Known rows, with every step that occurs
depe > geru > digive > setagez: [ 0.46 -1.29  1.86 -0.53  0.07 -1.42 -1.49  0.10  0.93  3.64 -1.95  0.22
  1.24 -2.88  0.51 -0.64 -1.23  5.49  0.87]
setagez > kines > geru: [ 2.44  0.13  2.99 -4.46  1.05  0.50 -1.99 -0.08  1.38 -0.52  2.00  0.56
  3.24 -0.79  1.32 -3.22 -2.34  4.28  4.28]
vidomot > digive > geru: [-0.46  0.61  3.69 -2.12  2.66 -0.22 -0.12 -1.92  2.12  1.19 -0.06 -3.24
  0.33 -2.04  0.94 -2.45 -1.58  3.74  0.94]
setagez > depe > geru > digive: [ 0.20 -0.99  0.12 -0.91  1.03  1.40  0.21  1.42  3.35  1.98 -0.09  0.80
  2.54 -2.53  1.87 -1.08 -1.11  5.67  3.89]
depe > geru > kines > vidomot > digive > setagez: [ 1.44 -0.48  5.35 -2.33  0.13 -0.42 -0.67  0.97  3.37  5.28 -0.76 -0.67
 -1.57 -3.44  1.08 -0.61 -0.31  6.96  0.64]
kines > geru: [ 1.06 -1.30  2.08 -4.30  2.41  0.06 -1.04  0.94  1.14  0.58  1.70 -0.61
  1.97 -0.19  1.72 -1.90 -3.94  3.41  3.10]
setagez > digive: [-0.25  2.00  2.99 -3.39  1.14  1.72 -1.52  0.05  2.02  2.77 -0.68 -0.46
  1.84 -0.91  3.26 -4.46 -3.12  5.10  4.51]
kines > vidomot: [ 1.80 -0.96  3.93 -4.18  0.21  0.73 -0.11 -0.06  3.54  1.17 -0.59 -2.34
  1.54  0.95  3.60 -3.23 -3.60  3.84  2.01]
setagez > depe > geru > kines > vidomot > digive: [ 1.08 -0.14  3.57 -2.22  1.01  2.43  1.16  2.52  5.69  3.92  0.89 -0.44
  0.41 -3.35  2.02 -0.99 -0.32  7.38  4.05]
vidomot > digive > setagez > kines > geru: [-0.20  2.38  4.80 -3.72 -0.19 -0.92 -1.85 -1.74  1.23  0.97  1.76  0.35
  1.63 -0.80  0.29 -1.74 -0.17  5.68  1.90]
vidomot > digive: [-0.56  1.68  4.34 -2.96  1.76 -0.29  0.02 -0.36  3.50  2.44  0.43 -2.11
  1.01  0.00  2.34 -2.40 -2.27  4.99  2.89]
geru > digive > setagez: [-0.37 -0.29  0.60 -1.51  0.24 -2.18 -0.32 -1.09  0.46  2.72 -3.13  0.45
  0.06 -0.84  0.71 -2.57 -1.65  4.01  0.09]
depe > geru > kines > vidomot: [ 3.78 -2.53  3.55 -3.15  0.86  1.09 -1.01  2.42  3.37  3.58 -1.09 -1.00
  0.12 -3.50  2.43 -2.08 -2.65  5.40  3.07]
geru > depe: [ 0.87 -1.29  1.59 -1.66  1.08 -0.86 -1.85  0.04  2.87  2.08 -1.22  0.08
 -0.08  0.53  3.30 -4.24 -4.04  3.51  2.86]
setagez > depe: [ 0.61  0.60  0.10 -1.96  1.87  0.99  0.53  0.75  2.77  0.67  0.51  0.14
  2.41  1.29  2.12 -3.95 -2.22  4.58  4.45]
digive > setagez > depe > geru: [ 0.36  0.35  0.93 -0.23  0.80  0.77 -1.44  1.30  1.23  2.16  0.50  1.37
  2.81 -0.57  1.18 -2.13 -0.46  5.74  3.04]

Rows
[-0.57  1.10  5.71 -3.12 -0.34 -0.25 -0.08 -1.55  3.44  2.89 -0.54 -2.45
  0.02  0.46  2.23 -1.94 -1.53  5.26 -0.17] : kines > vidomot > digive > setagez
[ 0.35 -2.22  1.82 -2.34  1.64 -0.37 -2.45  1.03  1.65  1.38  0.83  0.48
  0.17 -0.36  2.63 -2.88 -4.48  3.37  2.49] : kines > geru > depe
[ 1.34 -0.56  2.69 -3.29  0.56  0.00 -3.05 -0.31  2.26  0.08  1.12  1.78
  1.33 -0.66  2.21 -3.71 -2.93  4.26  3.59] : setagez > kines > geru > depe
[ 0.17  0.29  5.36 -2.56 -0.83  1.29 -1.25 -3.25  4.78  0.01 -0.51 -1.84
 -1.12 -2.30  2.34 -3.87 -0.80  4.92  0.26] : setagez > kines > vidomot > digive > geru > depe
[ 0.21  1.46  1.70  0.13  1.50 -0.22  0.03  2.06  2.43  4.41  0.03  1.58
 -0.06 -3.10 -0.27 -1.35  1.20  7.52  3.03] : vidomot > digive > setagez > depe > geru > kines
[ 0.12  1.23 -0.42 -1.13  0.78 -0.34 -0.03 -0.02  1.30  0.80 -0.64  0.76
  1.77  1.46  1.21 -3.75 -0.84  4.20  2.41] : digive > setagez > depe
[ 1.03  1.24  6.09 -3.98 -0.10  1.79 -0.26 -3.15  3.93 -0.47  0.18 -3.11
  0.69 -2.24  1.43 -3.05 -0.14  4.50  0.91] : setagez > kines > vidomot > digive > geru
[ 0.92  0.50  1.13 -1.79  2.61  1.47 -0.91 -0.18  0.22  3.03 -2.67 -0.57
 -1.61 -5.05  0.86 -4.81 -1.22  3.96  2.60] : setagez > digive > geru > kines
[ 0.68 -1.85  0.96 -0.70  1.80 -0.45 -1.62 -1.55  1.28  0.86 -1.49 -1.28
 -1.40 -1.40  1.83 -4.37 -3.10  2.15  0.98] : digive > geru > depe
[-0.99  0.39 -1.73 -0.44  0.04 -0.66  1.04 -0.65  1.56  1.25 -2.04  1.50
  1.21  0.02  0.42 -2.70 -0.34  4.72  1.40] : geru > digive > setagez > depe
[ 3.20 -2.22  1.61 -2.71  1.72  0.53  0.31 -0.46  1.82  1.11 -2.24 -2.12
 -1.88 -3.36  0.66 -3.84 -1.63  3.01  0.89] : digive > geru > kines > vidomot
[ 2.11 -0.33 -0.45  0.08  1.49 -0.19 -0.90  2.52  0.97  3.46 -0.57  2.52
  0.19 -2.46 -0.21 -2.48  0.44  5.83  3.19] : digive > setagez > depe > geru > kines
[-1.65 -0.48 -1.81 -1.53  1.18 -0.38  0.42  0.03  0.55  0.51 -0.17  2.03
  1.54 -0.91  0.07 -1.16 -0.61  4.43  1.08] : kines > geru > digive > setagez > depe
[ 1.84 -0.70  4.06 -2.56 -2.35  0.40 -2.03 -1.47  2.53  2.13 -1.79  0.92
  1.84 -3.06  1.46 -1.52  0.24  6.24  1.02] : depe > geru > digive > setagez > kines > vidomot
[-1.17 -0.44  3.03 -0.47  2.16 -0.48 -0.92 -2.11  2.83  1.82 -0.77 -2.05
 -1.75 -1.96  2.07 -3.07 -2.23  3.79  0.32] : vidomot > digive > geru > depe
[-0.94 -0.98  4.76 -1.61  0.85  0.96 -0.83 -2.31  4.37  1.50 -0.96 -2.86
 -2.40 -2.16  2.83 -2.70 -2.40  3.63 -0.71] : kines > vidomot > digive > geru > depe
[ 0.65  0.68  4.48 -2.75 -0.24 -0.91  0.53 -0.17  3.02  4.01 -2.09 -1.02
 -2.28 -1.48  0.86 -2.33 -0.28  5.70  0.34] : geru > kines > vidomot > digive > setagez
[-0.84  1.27  4.25 -2.18 -0.44 -1.31 -2.97 -1.92  2.11  1.36  1.04  1.57
 -0.33 -0.71  0.70 -2.41 -0.78  5.58  1.55] : vidomot > digive > setagez > kines > geru > depe
[ 1.32  0.25  2.64 -1.43 -1.32 -0.56 -2.58 -1.00  1.60  2.43 -1.31  1.66
  2.20 -3.26  0.10 -1.81  0.26  6.06  1.85] : depe > geru > digive > setagez > kines
[ 2.31 -1.22  1.10 -1.20  0.05  1.05 -0.12  2.28  2.76  3.06 -0.93  1.35
  0.08 -2.23  1.11 -2.24  0.41  6.10  2.21] : digive > setagez > depe > geru > kines > vidomot
[ 1.35  0.53  2.95 -3.30 -2.85 -0.36 -0.52 -2.70  2.74  0.80 -2.84  0.62
  1.38 -0.99  1.19 -3.34  0.04  5.09  0.22] : geru > digive > setagez > kines > vidomot
